Every row comes from one small tree of marks. Brackets hold a mark, then the marks that hang from it, in the order of their numbers. Every link used is in the known rows. Which tree was each row made from?
Known rows:
[q_662 q_212 [q_872 q_383]]: [-0.357 -0.699  3.547 -0.457  0.915 -2.212 -1.017  5.259  0.769 -1.387
 -3.809 -0.913 -2.751  0.989 -0.284  3.665  0.349 -1.488]
[q_872 q_151 q_383]: [-0.309  0.377 -1.117 -0.079 -0.181 -1.599 -0.087  0.285 -0.396  0.130
 -0.493  0.264 -0.938 -2.430 -0.114 -0.082 -0.132  0.167]
[q_872 [q_151 q_518] q_383]: [-0.199 -0.458 -2.661 -2.400  0.071  0.000 -0.602 -0.269 -0.564 -0.923
 -0.308  0.479 -2.191 -1.614  0.265 -1.612 -0.662  1.426]
[q_662 q_212 q_409 q_518 [q_872 q_383]]: [ 0.652 -0.181  3.139 -1.043  1.453 -1.809 -0.803  0.676 -0.449 -2.218
 -6.835 -0.877 -2.511  1.158 -1.156  3.940  0.816 -1.383]
[q_662 q_409 q_518 [q_872 q_383]]: [ 0.781  1.258  1.943 -0.201  0.718 -2.025 -0.255 -1.506 -2.049 -1.048
 -5.778 -0.382 -0.467 -0.276 -1.270  3.333  0.739 -1.215]
[q_151 [q_518 [q_662 [q_212 q_383]]]]: [-1.812  1.029 -0.515 -0.084  1.814  2.308 -0.740  0.647  2.834 -2.551
 -1.403 -0.065 -2.394  1.632  1.073  0.574 -0.112  0.739]
[q_872 [q_151 q_518] q_383 [q_662 q_409]]: [ 1.411 -4.098 -3.978 -1.471  0.940  0.117 -0.697 -3.634 -2.389 -1.531
 -1.414  1.404 -2.964 -1.676  0.566 -2.372  0.230  3.629]
[q_518 [q_662 [q_212 q_383] q_409 q_872]]: [-0.323 -0.248  3.003  3.223  2.342  1.221 -0.481  1.557  1.800 -2.090
 -4.791 -0.732 -1.422  1.665  0.375  3.385  1.000 -0.075]
[q_518 [q_662 q_409 q_872]]: [ 0.429 -1.039  1.388  1.821  1.079  2.175 -0.610 -1.613  0.269 -1.465
 -3.848 -0.591  0.578  1.412  0.279  0.688  0.616  0.157]
[q_872 q_383]: [-0.501  1.719  0.668  1.482  0.047 -2.186  0.644  0.863 -0.678 -0.121
 -0.484  0.577 -0.179 -1.308 -0.785  1.671 -0.111 -0.590]
[q_518 [q_662 q_212 q_872]]: [-1.096 -1.363  2.448 -0.937  1.094  1.940 -2.010  2.782  2.733 -2.345
 -3.951 -1.687 -1.760  2.919  1.064  1.303  0.240 -0.952]
[q_518 [q_662 [q_212 q_383] q_872]]: [-1.617  0.941  2.806  1.193  1.852  0.715 -1.406  3.686  2.619 -2.033
 -3.892 -1.381 -1.821  1.746  1.024  3.496  0.536 -1.164]
[q_872 q_151 q_662]: [ 0.403 -3.634 -3.153 -2.516  0.219  0.011 -1.719 -1.725 -0.787 -0.129
 -0.327 -0.037 -1.905 -1.306  1.532 -2.638  0.295  2.180]
[q_518 [q_662 [q_212 q_383] q_409]]: [-0.717  0.679  1.215  4.326  2.208  1.463  0.588 -0.649  2.019 -1.736
 -2.406  0.410 -0.707  0.923 -0.210  2.048  0.811  0.463]
[q_151 q_872]: [-0.558 -0.186  1.428 -1.526 -0.504 -0.992  0.009  0.798 -0.472 -1.472
 -1.076 -0.771 -1.736  1.051 -0.467  0.546 -0.525 -0.530]
[q_22 q_383]: [ 0.619 -1.268 -2.015 -0.637 -0.461  1.412 -1.189 -0.283  0.254  0.721
  1.512 -0.184  0.725 -1.493  1.348 -0.315 -0.263  0.734]
[q_518 [q_662 q_212]]: [-1.563 -0.381  0.604 -0.018  1.093  2.087 -0.873  0.525  2.939 -2.070
 -1.735 -0.547 -1.125  2.130  0.498 -0.132  0.007 -0.237]
[q_518 [q_662 q_212 [q_872 q_383]]]: [-1.633  0.493  2.991  0.334  1.221 -0.232 -1.418  3.618  2.014 -2.483
 -4.482 -1.086 -1.907  1.726  0.319  2.895  0.244 -1.673]
[q_662 q_212 q_872]: [ 0.155 -2.255  3.014 -1.777  0.802 -0.020 -1.641  4.343  1.345 -1.438
 -3.256 -1.555 -2.657  2.274  0.467  2.074  0.283 -0.859]
[q_212 q_383]: [-0.594  2.127  0.341  2.326  0.621 -1.303  0.633  0.904  0.011  0.667
  0.158  0.266 -0.045 -1.245 -0.015  2.262  0.281 -0.177]
[q_662 q_409 q_518 q_872]: [ 1.134 -0.352  1.308 -1.648  0.669  0.122 -1.040 -2.363 -1.332 -1.219
 -5.322 -0.955 -0.366  1.072 -0.505  1.747  0.809 -0.459]
[q_872 q_151 [q_662 q_212 q_518]]: [-0.204 -3.297 -2.608 -5.971  0.813  0.076 -2.994 -1.945  0.402 -1.908
 -3.629 -1.187 -3.996  0.370  1.393 -1.521  0.649  1.224]

Write each row's tree:
[-0.131 -1.905  1.869 -1.857  0.662 -1.544 -1.869  4.661  0.881 -1.354
 -3.792 -1.288 -3.502 -0.089  0.181  1.811  0.149 -0.649]  [q_662 q_212 [q_872 q_151 q_383]]
[ 0.457 -0.993 -0.301 -0.349  2.187 -1.343 -0.722 -2.620 -0.669 -1.776
 -4.271  0.137 -2.901  0.388 -0.007  2.447  1.466  1.179]  [q_872 [q_662 [q_212 q_383] q_409 q_518]]
[ 0.013 -0.628  0.772 -0.934 -0.044 -1.557 -1.252  2.591 -0.595 -0.285
 -2.842 -0.912 -1.599 -1.594  0.239  1.191  0.076 -0.407]  [q_662 [q_872 q_151 q_383]]
[ 0.109  1.389  1.300  0.842  1.912 -0.841  0.401 -1.554  0.500 -1.246
 -3.961 -0.050 -1.801  0.516 -0.931  3.146  0.843 -0.236]  [q_662 [q_212 q_383] q_409 q_518]
[ 0.279 -3.631  1.255 -3.077  0.590  0.698 -2.453  3.819  1.469 -1.326
 -3.338 -1.857 -3.395  1.214  1.120  0.112  0.168  0.041]  [q_662 q_212 [q_872 q_151]]
[ 0.796 -1.395 -3.053 -1.849  0.733 -1.767 -0.957 -5.238 -2.545 -1.044
 -3.935  0.531 -1.749 -2.334 -0.220 -0.506  0.943  1.662]  [q_872 q_151 q_383 [q_662 q_409 q_518]]
[-0.198  0.652  2.053  3.226  1.070  0.055 -0.047 -0.631 -0.382 -1.438
 -4.408  0.064  0.509  0.100 -0.552  2.211  0.547 -0.510]  [q_518 [q_662 q_409 [q_872 q_383]]]
[-0.882  0.751  0.412 -2.735 -0.329 -1.691  0.273  0.798 -1.232 -2.492
 -1.253 -0.107 -3.372  0.584 -0.681  0.698 -1.055  0.019]  [q_151 q_518 [q_872 q_383]]
[ 0.863 -0.082  0.164 -1.699  0.541 -1.383 -0.983 -1.983 -1.768 -0.962
 -5.829 -0.765 -1.232 -1.434 -0.712  1.528  0.537 -0.374]  [q_662 q_409 q_518 [q_872 q_151 q_383]]
[ 0.451 -1.524 -0.196 -1.235  1.600 -2.153 -0.755 -2.637 -1.333 -2.137
 -4.815  0.479 -2.983  0.315 -0.662  1.747  1.113  0.620]  [q_872 q_383 [q_662 q_212 q_409 q_518]]
[ 0.218 -3.806 -2.398 -1.658  1.578  4.787 -1.186 -2.881  2.282 -2.943
 -2.598 -0.148 -2.678  1.733  0.861 -3.432  0.071  2.720]  [q_872 [q_151 [q_518 [q_662 q_212 q_409]]]]
[ 1.514 -3.565  3.142  0.260  1.359  0.540 -0.702  2.249  0.520 -1.613
 -4.108 -0.859 -2.224  2.280 -0.237  1.934  0.795  0.129]  [q_662 q_212 q_409 q_872]
[ 0.489  0.371  3.005 -0.177  1.967 -0.896 -0.727  0.737  0.157 -1.774
 -6.095 -1.261 -2.392  1.242 -0.505  4.593  1.159 -0.786]  [q_662 [q_212 q_383] q_409 q_518 q_872]
[ 0.732 -0.041 -1.367 -0.414  0.920 -2.439 -0.206 -4.735 -2.855 -1.043
 -3.765  0.925 -1.036 -1.168 -0.789  1.215  0.886  0.763]  [q_872 q_383 [q_662 q_409 q_518]]
[-0.942 -0.613 -0.416 -2.708  0.656  3.263 -1.956 -0.234  0.962 -2.409
 -2.785 -1.094 -0.965  2.307  1.397 -0.768 -0.247  0.420]  [q_151 [q_518 [q_662 q_872]]]
[ 1.066 -6.057 -0.234 -3.935  1.217  0.685 -0.957 -0.947 -0.868 -4.136
 -2.910 -0.122 -5.877  3.214  0.361 -1.170 -0.067  2.834]  [q_151 q_518 [q_872 [q_662 q_212 q_409]]]
[ 1.833 -4.884 -2.859 -0.470  0.668  0.540 -0.833 -3.740 -1.675 -0.342
 -1.085  0.570 -1.565 -1.204  0.891 -2.608  0.754  3.127]  [q_872 q_151 [q_662 q_409]]
[-1.000 -2.655  0.754 -2.296  0.945  2.631 -2.727  2.187  2.868 -2.290
 -4.072 -2.067 -2.498  1.783  1.591 -0.539  0.217 -0.163]  [q_518 [q_662 q_212 [q_872 q_151]]]
[-1.531  0.196  1.286 -1.262  1.891  2.308 -1.753  2.777  2.554 -3.041
 -3.686 -1.122 -3.034  2.533  1.424  2.092  0.081  0.252]  [q_151 [q_518 [q_662 [q_212 q_383] q_872]]]
[-0.371 -1.973 -0.919 -4.602  1.043 -0.601 -2.207 -1.304  0.073 -2.096
 -3.478 -0.747 -3.106  1.437  0.709  0.266  0.634  0.315]  [q_872 [q_662 q_212 q_518]]
[-0.534 -0.021 -3.257 -3.863  0.159 -2.338 -1.859 -3.237 -1.857 -0.939
 -3.036 -0.097 -2.116 -2.319  0.405 -0.529  0.347  0.757]  [q_872 q_151 q_383 [q_662 q_518]]
[-2.320  1.962 -0.316 -1.820  0.055  0.273 -0.176 -0.727  0.097 -3.407
 -2.042 -0.223 -2.479  1.162 -0.155  0.090 -1.064 -0.138]  [q_151 [q_518 q_662] [q_872 q_383]]
[-0.937 -2.195  1.672 -2.247  0.533 -3.598 -0.821  2.923 -0.505 -2.806
 -2.709 -0.370 -5.010  1.089 -0.198  1.938  0.062 -0.120]  [q_151 [q_872 q_383 [q_662 q_212]]]
[-1.755  0.070 -0.870 -3.163 -0.022  2.487 -0.751 -1.614  0.825 -3.395
 -1.649 -0.754 -2.270  2.423  0.581 -1.766 -1.032  0.565]  [q_151 [q_518 q_662] q_872]
[ 0.726 -0.797  0.738 -1.475  1.237  0.453 -0.171 -2.409  0.359 -1.895
 -4.164 -0.364 -1.677  1.685 -0.986  0.811  0.596 -0.071]  [q_662 q_212 q_409 q_518]
[ 1.167 -1.908  2.517 -2.522  1.395  0.331 -1.453 -0.189  0.183 -2.176
 -6.385 -1.424 -2.256  2.462 -0.477  2.356  0.771 -0.654]  [q_662 q_212 q_409 q_518 q_872]
[ 1.130 -0.467  2.518  2.442  0.654 -2.042  0.379  1.039 -1.550 -0.486
 -3.468  0.228 -0.277 -0.465 -0.974  2.878  0.603 -0.347]  [q_662 q_409 [q_872 q_383]]
[-0.371 -0.741  2.407 -4.512  0.784 -0.223 -2.296  1.900  0.963 -1.963
 -5.541 -2.064 -2.709  2.463  0.262  2.376  0.284 -1.619]  [q_662 q_212 q_518 q_872]
[-1.469  2.041  1.742  1.027  0.551 -0.572 -0.913  1.447  0.458 -1.449
 -3.609 -0.539  0.087  0.061  0.225  2.301  0.078 -1.399]  [q_518 [q_662 [q_872 q_383]]]
[ 0.593 -2.464 -0.257  0.570  0.900  3.046 -1.354 -2.090  0.429 -1.396
 -3.814 -1.012 -0.089  0.353  0.861 -1.145  0.613  0.961]  [q_518 [q_662 q_409 [q_872 q_151]]]
